What can hang from each mark:
K_587: K_138
K_138: K_578 K_587 K_905
K_578: K_138 K_665 K_701
K_701: K_578
K_905: K_138
K_665: K_578 K_587 K_905

Known rows, with every way that one mark hangs from another:
K_138[K_578[K_701] K_587 K_905]: 30; -12; -2; 26; -11; 50; 37; 1; 1; 26; -6; 13; 2; -20; -3; -6; 18; -22; 11; -2; -1; 24; -14; 2; 9; 12; 33; -28; -49; 10; -8; -33; 28; -2; 4; 23; 36; 26; -26; -13; 37; -4; 7; -4; 27; 0; -11; 4; -5
K_905[K_138[K_578[K_665 K_701] K_587]]: 16; -1; 0; 31; 0; 50; 45; 9; 9; 27; -3; 9; -11; -22; -2; -12; 22; -22; 17; 0; 11; 36; -12; -4; 10; -7; 24; -43; -42; 2; -35; -32; 20; 19; 8; 20; 41; 7; -19; -6; 28; -9; 0; -11; 18; 16; 2; -15; -9
K_905[K_138[K_578[K_701]]]: 21; 10; 3; 19; 2; 34; 36; 23; 13; 22; 9; -5; -12; -18; -5; -13; 21; -13; 15; 1; -1; 32; -2; 16; 15; -3; 13; -26; -51; -6; -30; -15; 14; 14; 1; 13; 32; 17; -14; 0; 22; -10; -4; -6; 20; 7; -13; -15; -11
K_578[K_138[K_905] K_701]: 26; 2; -5; -3; -12; 34; 30; 15; -10; 31; 13; -4; -23; -12; -6; 12; 16; 1; -3; -2; -11; 6; -10; 23; 14; 18; 28; -34; -33; -1; 3; -29; 32; 9; 4; 11; 33; 23; -25; -4; 38; -11; -6; -1; 29; -4; -20; 4; -6
K_701[K_578]: 7; -3; -5; 9; 3; 13; 13; 11; 9; 28; 7; -13; -10; -14; -5; 9; 26; -12; -14; 5; -1; 14; -4; 11; 5; 16; 3; -16; -35; 13; -9; -5; 13; 6; 1; 8; 13; -4; -2; 1; 39; 10; 10; 17; 16; 4; -25; 1; 17
K_138[K_578 K_905]: 19; -4; -7; 11; -6; 39; 23; 18; 9; 32; 4; 0; 3; -16; -5; 0; 12; -21; 2; 1; -11; 16; -7; 12; 7; 18; 6; -18; -43; -1; -2; -4; 22; -11; -9; 15; 23; 26; -19; -3; 20; 10; 14; 6; 23; 6; -14; -4; 8
K_905[K_138[K_578]]: 16; 6; 2; 14; 6; 31; 31; 29; 20; 27; 9; -6; -11; -14; -7; -2; 19; -19; 4; 11; -6; 26; -2; 20; 6; -7; 2; -21; -41; -13; -22; 7; 12; 1; -1; 4; 22; 13; -5; -3; 12; -1; 4; 0; 17; 10; -8; -8; -6
K_587[K_138[K_905]]: 20; -3; -6; -11; -1; 23; 8; 33; 7; 26; 7; 2; -20; -15; 5; 16; 16; -8; -12; 2; -13; 6; -17; 21; 9; 18; 0; -21; -40; 5; 5; -12; 23; -6; -10; 6; 19; 16; -24; -12; 16; 8; 8; -6; 28; 12; -11; 9; 16
K_587[K_138]: 11; 6; 3; -9; 7; 19; 5; 35; 12; 24; 6; -2; -24; -17; 10; 15; 23; -6; -19; 3; -9; 16; -15; 20; 3; 3; -6; -18; -34; 3; -9; -8; 16; 6; -6; -4; 14; 0; -19; -7; 20; 7; 2; -4; 21; 14; -7; 8; 17
K_138[K_587]: 18; -13; -3; 11; 5; 26; 19; 1; 6; 27; 9; -1; -17; -10; -1; 14; 31; -12; -10; 15; -11; 26; -16; 16; 1; 3; 20; -28; -31; 2; -9; -14; 23; 0; 4; -3; 12; -3; -11; -11; 36; 8; 6; 6; 15; 11; 0; 22; 6
K_138[K_578[K_701] K_905]: 21; -3; -1; 15; -13; 45; 29; 13; 1; 30; 4; 3; 1; -25; 1; -5; 12; -21; 14; -10; -4; 15; -4; 5; 13; 18; 16; -19; -51; 7; -12; -21; 22; 1; -5; 25; 33; 28; -26; -2; 28; -5; 6; -1; 26; 2; -22; -7; 6
K_578[K_138 K_701]: 16; 8; 5; -1; -3; 28; 26; 17; -7; 26; 19; -9; -25; -12; -2; 12; 27; 4; -8; 1; -3; 15; -5; 20; 10; 5; 22; -31; -29; -5; -9; -30; 25; 22; 5; 2; 27; 2; -20; 0; 37; -13; -12; 3; 24; 0; -11; 6; -3
K_665[K_587[K_138[K_578]]]: 9; 12; 9; 0; -2; 26; 12; 42; 23; 24; 6; -2; -7; -16; 8; 8; 35; -13; -9; -10; 3; 21; -5; 15; -10; -5; -15; -12; -36; 0; -16; -12; 12; -5; -19; 4; 27; 3; -15; -6; 8; -2; 14; 7; 28; 7; 5; -5; 20
K_665[K_578[K_701] K_587[K_138] K_905]: 19; 10; 2; -10; 2; 24; 21; 12; 6; 18; 18; -6; -13; -13; 13; 20; 19; -6; -1; -12; 3; 12; -3; 30; -7; 4; 19; -20; -22; 3; 2; -21; 16; 6; -25; 6; 44; -12; -27; -8; 25; -18; -10; -5; 32; 10; -4; 5; 17
K_587[K_138[K_578 K_905]]: 18; 3; 1; -1; -5; 38; 11; 41; 11; 31; -2; 9; -5; -16; 0; 4; 11; -19; -3; -4; -9; 8; -15; 14; 2; 12; 0; -17; -48; -4; -4; -11; 24; -9; -11; 14; 26; 27; -27; -13; 12; 7; 14; -2; 29; 8; -9; -5; 12
K_701[K_578[K_138[K_587] K_665[K_905]]]: 4; -7; -19; 13; 10; 43; 27; -11; -4; 27; 9; 2; -10; -4; -7; 12; 16; -7; -8; 11; 9; 12; -22; 11; -13; 12; 38; -37; -16; 1; -9; -25; 36; 8; -4; 13; 25; -3; -3; -7; 47; -3; 4; 15; 18; 7; -10; 17; 6
K_905[K_138]: 19; 4; -5; 3; 13; 16; 23; 22; 20; 22; 17; -10; -27; -10; -5; 11; 24; -8; -5; 16; -16; 26; -7; 26; 11; 0; 4; -30; -35; -8; -15; 3; 10; 6; 4; -4; 19; 1; -6; -2; 21; 2; 1; -2; 14; 11; -5; 1; -6
K_138[K_578 K_587]: 15; -8; 1; 22; 1; 42; 26; 8; 13; 27; 3; 6; -2; -12; -2; -1; 26; -22; -6; 8; -5; 28; -10; 10; -2; 0; 18; -18; -38; -4; -22; -15; 23; -4; 1; 4; 17; 6; -9; -11; 27; 8; 11; 6; 16; 10; -1; 10; 0

Rows:
29; -10; -13; 4; -4; 41; 29; 7; 1; 28; 7; 1; -22; 1; -11; 20; 21; -3; -13; 10; -16; 14; -23; 24; 1; 9; 30; -35; -24; -8; 9; -23; 37; -11; 4; 1; 20; 17; -19; -21; 35; 0; 10; 4; 24; 2; -5; 20; -9  K_578[K_138[K_587 K_905]]
9; 10; -1; 18; 0; 34; 35; 27; 26; 30; 10; -6; -15; -20; 1; 0; 29; -20; 10; -3; 7; 35; 2; 9; 0; -11; -5; -32; -29; -4; -23; -11; 2; 3; -11; 10; 35; 1; -9; 5; 7; 1; 11; 8; 25; 9; 4; -22; 8  K_905[K_138[K_578[K_665[K_587]]]]
19; -14; -5; 29; -14; 56; 36; -1; 0; 32; -7; 15; 0; -25; 1; -9; 14; -26; 17; -7; 1; 21; -13; -11; 13; 13; 33; -38; -42; 12; -14; -43; 23; 7; -2; 30; 44; 20; -29; -6; 34; 0; 9; 1; 26; 6; -12; -10; 6  K_138[K_578[K_665 K_701] K_587 K_905]
25; 10; -10; 2; 15; 19; 35; 8; 19; 21; 26; -13; -18; -2; -4; 26; 20; -8; 1; 12; -4; 23; 2; 41; -9; -4; 21; -27; -10; -11; 0; 11; 11; -11; -20; -2; 36; -14; -6; -3; 18; -6; 1; -1; 19; 11; -6; 1; -2  K_665[K_578 K_587 K_905[K_138]]
33; 12; -7; 8; 11; 22; 42; 3; 12; 17; 22; -10; -20; -6; -2; 19; 18; -6; 12; 2; 1; 25; 1; 38; -1; -2; 30; -30; -16; -5; -8; -7; 10; 5; -15; 4; 45; -9; -14; 1; 27; -21; -13; -4; 25; 6; -7; -3; -1  K_665[K_578[K_701] K_587 K_905[K_138]]
24; -5; -20; 14; 25; 28; 31; -2; 13; 16; 20; 0; -22; -4; -3; 19; 22; -9; 3; 30; -11; 31; -17; 30; 0; -3; 32; -32; -29; -7; -20; 2; 24; -4; 1; -4; 19; 2; -4; -17; 28; -8; 4; -9; 7; 14; 6; 20; -10  K_665[K_905[K_138[K_587]]]
14; 12; -18; 6; 10; 25; 37; -2; 7; 16; 25; -2; -30; -26; 11; 15; 25; -9; 24; -1; 6; 31; -1; 16; 4; 0; 22; -38; -29; 4; -21; -17; 7; 17; -9; 15; 43; -3; -19; 4; 24; -23; 2; -2; 24; 7; 1; -10; 11  K_578[K_665[K_587 K_905[K_138]] K_701]
29; 1; 2; 24; 2; 41; 45; 7; 13; 21; 2; 5; -10; -15; -5; -6; 25; -17; 11; 7; 0; 38; -9; 13; 10; -9; 23; -29; -46; -3; -30; -24; 18; 10; 10; 11; 31; 15; -15; -13; 30; -12; 1; -12; 18; 8; 1; -1; -18  K_905[K_138[K_578[K_701] K_587]]
37; 3; 5; -1; -18; 31; 38; 15; -3; 33; 13; -11; -18; -5; -5; 21; 17; 2; -6; -10; -4; 8; 0; 28; 0; 12; 29; -35; -10; -4; 23; -31; 21; -4; -14; 10; 47; 7; -25; 0; 34; -12; -6; 12; 33; -6; -15; -1; -1  K_665[K_578[K_138[K_905] K_701] K_587]
17; -14; -12; 8; -5; 49; 31; 8; -5; 36; 7; 10; -25; -7; -7; 14; 16; -8; -7; 3; -7; 14; -26; 10; 2; 13; 31; -45; -19; -3; 4; -34; 35; 0; 4; 9; 29; 11; -21; -7; 38; 4; 10; 12; 25; 7; -3; 12; -2  K_578[K_138[K_587 K_905] K_665]
26; -2; -4; 25; 8; 40; 34; 17; 20; 24; 2; 4; -9; -8; -8; 0; 25; -19; 1; 18; -7; 37; -11; 17; 0; -13; 15; -28; -40; -10; -23; -10; 21; -4; 5; 2; 23; 11; -7; -19; 19; 0; 8; -4; 12; 11; 6; 1; -12  K_905[K_138[K_578 K_587]]
27; 1; -3; 10; 4; 48; 41; -9; -12; 24; 16; 1; -12; 2; -7; 14; 11; 2; -5; 8; -1; 15; -11; 28; -4; 6; 57; -35; -8; -16; 2; -27; 39; 7; -9; 2; 34; -5; -20; -11; 46; -17; -19; 0; 22; 10; -11; 23; -13  K_665[K_578[K_138[K_587] K_701] K_905]
3; 5; 2; 17; -9; 34; 25; 15; 19; 29; 8; -2; -4; -25; 4; 5; 28; -22; 1; -14; 7; 28; 1; -2; -3; -1; -6; -21; -27; 3; -19; -15; 4; 0; -19; 12; 33; -3; -13; 10; 16; 5; 16; 20; 24; 4; -2; -14; 24  K_138[K_578[K_665[K_587]]]
27; -20; -14; 12; -5; 33; 27; 6; 1; 33; -5; -5; -9; 1; -18; 12; 22; -5; -14; 6; -3; 12; -20; 15; -1; 16; 29; -31; -26; 3; 10; -27; 37; -7; 7; 12; 20; 15; -7; -19; 44; 6; 13; 14; 24; -7; -16; 11; -6  K_701[K_578[K_138[K_587 K_905]]]
26; 10; 19; -8; -5; 14; 18; 27; 12; 26; 5; -9; -15; -15; 10; 20; 27; -2; -11; -13; 4; 19; 1; 25; -5; 0; 4; -21; -19; 8; 0; -29; 10; 7; -16; 3; 43; -16; -23; -3; 24; -11; -9; -2; 31; 6; -8; -3; 16  K_665[K_578[K_701] K_587[K_138]]
26; -14; -9; 25; -6; 46; 27; 8; 9; 29; -4; 9; 3; -11; -7; 2; 14; -23; 0; 8; -9; 21; -15; 10; 1; 10; 19; -19; -44; -1; -4; -14; 30; -16; 1; 17; 26; 23; -18; -16; 28; 7; 19; 4; 24; 6; -3; 5; -1  K_138[K_578 K_587 K_905]
24; 4; -12; 27; 13; 46; 46; -2; 7; 18; 12; 8; -6; -10; -6; -4; 17; -19; 23; 15; 2; 33; -13; 21; 4; -7; 42; -29; -46; -9; -33; -16; 27; 8; 1; 12; 34; 15; -17; -17; 31; -21; 1; -13; 18; 9; 2; 4; -16  K_665[K_905[K_138[K_578[K_701] K_587]]]
19; 6; 3; 1; -11; 41; 20; 34; 4; 28; -3; 3; -5; -23; 5; -5; 11; -15; 7; -14; -1; 10; -15; 8; 8; 14; 6; -19; -54; 5; -11; -29; 23; 4; -4; 21; 38; 28; -33; -12; 20; -5; 6; -10; 33; 3; -17; -8; 12  K_587[K_138[K_578[K_701] K_905]]
21; -5; -9; 2; -4; 26; 20; 17; 1; 34; 4; -11; -14; -3; -14; 14; 17; -7; -14; 2; -4; 4; -14; 20; 2; 27; 17; -27; -29; -4; 11; -14; 28; -3; 0; 14; 20; 17; -7; -6; 35; 5; 7; 14; 28; -12; -25; 5; -1  K_701[K_578[K_138[K_905]]]
15; 10; -4; -10; 11; 24; 15; 22; 15; 21; 17; -10; -13; -6; 9; 29; 16; -9; -11; -3; -3; 11; -6; 31; -15; 6; 8; -16; -8; -5; 6; -5; 18; -10; -29; -5; 36; -13; -17; -7; 16; -6; -2; 2; 27; 10; -2; 14; 20  K_665[K_578 K_587[K_138] K_905]
1; 5; -15; 6; 1; 28; 29; -8; 5; 16; 25; -2; -21; -30; 15; 14; 30; -14; 17; -8; 9; 25; -3; 8; 6; 7; 19; -27; -24; 11; -18; -27; 10; 20; -19; 16; 39; -7; -22; 9; 36; -17; 2; 5; 25; 6; -8; 0; 27  K_578[K_665[K_587 K_905] K_701]
2; 11; 7; 9; -6; 46; 18; 33; 8; 30; -2; 6; -7; -30; 15; -12; 18; -17; 6; -19; 10; 21; -10; -6; 10; 4; 0; -25; -46; 9; -25; -39; 16; 26; -12; 20; 41; 5; -30; 2; 19; -7; -1; -3; 26; 16; -13; -16; 20  K_587[K_138[K_578[K_665 K_701]]]
4; 5; -21; 13; 15; 16; 27; 1; 19; 20; 14; -11; -17; -15; -3; 14; 29; -16; 9; 2; 12; 25; -1; 14; -5; 7; 13; -31; -23; 5; -15; -4; 7; 8; -13; 14; 33; -6; 3; 3; 26; -3; 11; 8; 24; 3; -8; -13; 19  K_701[K_578[K_665[K_587 K_905[K_138]]]]
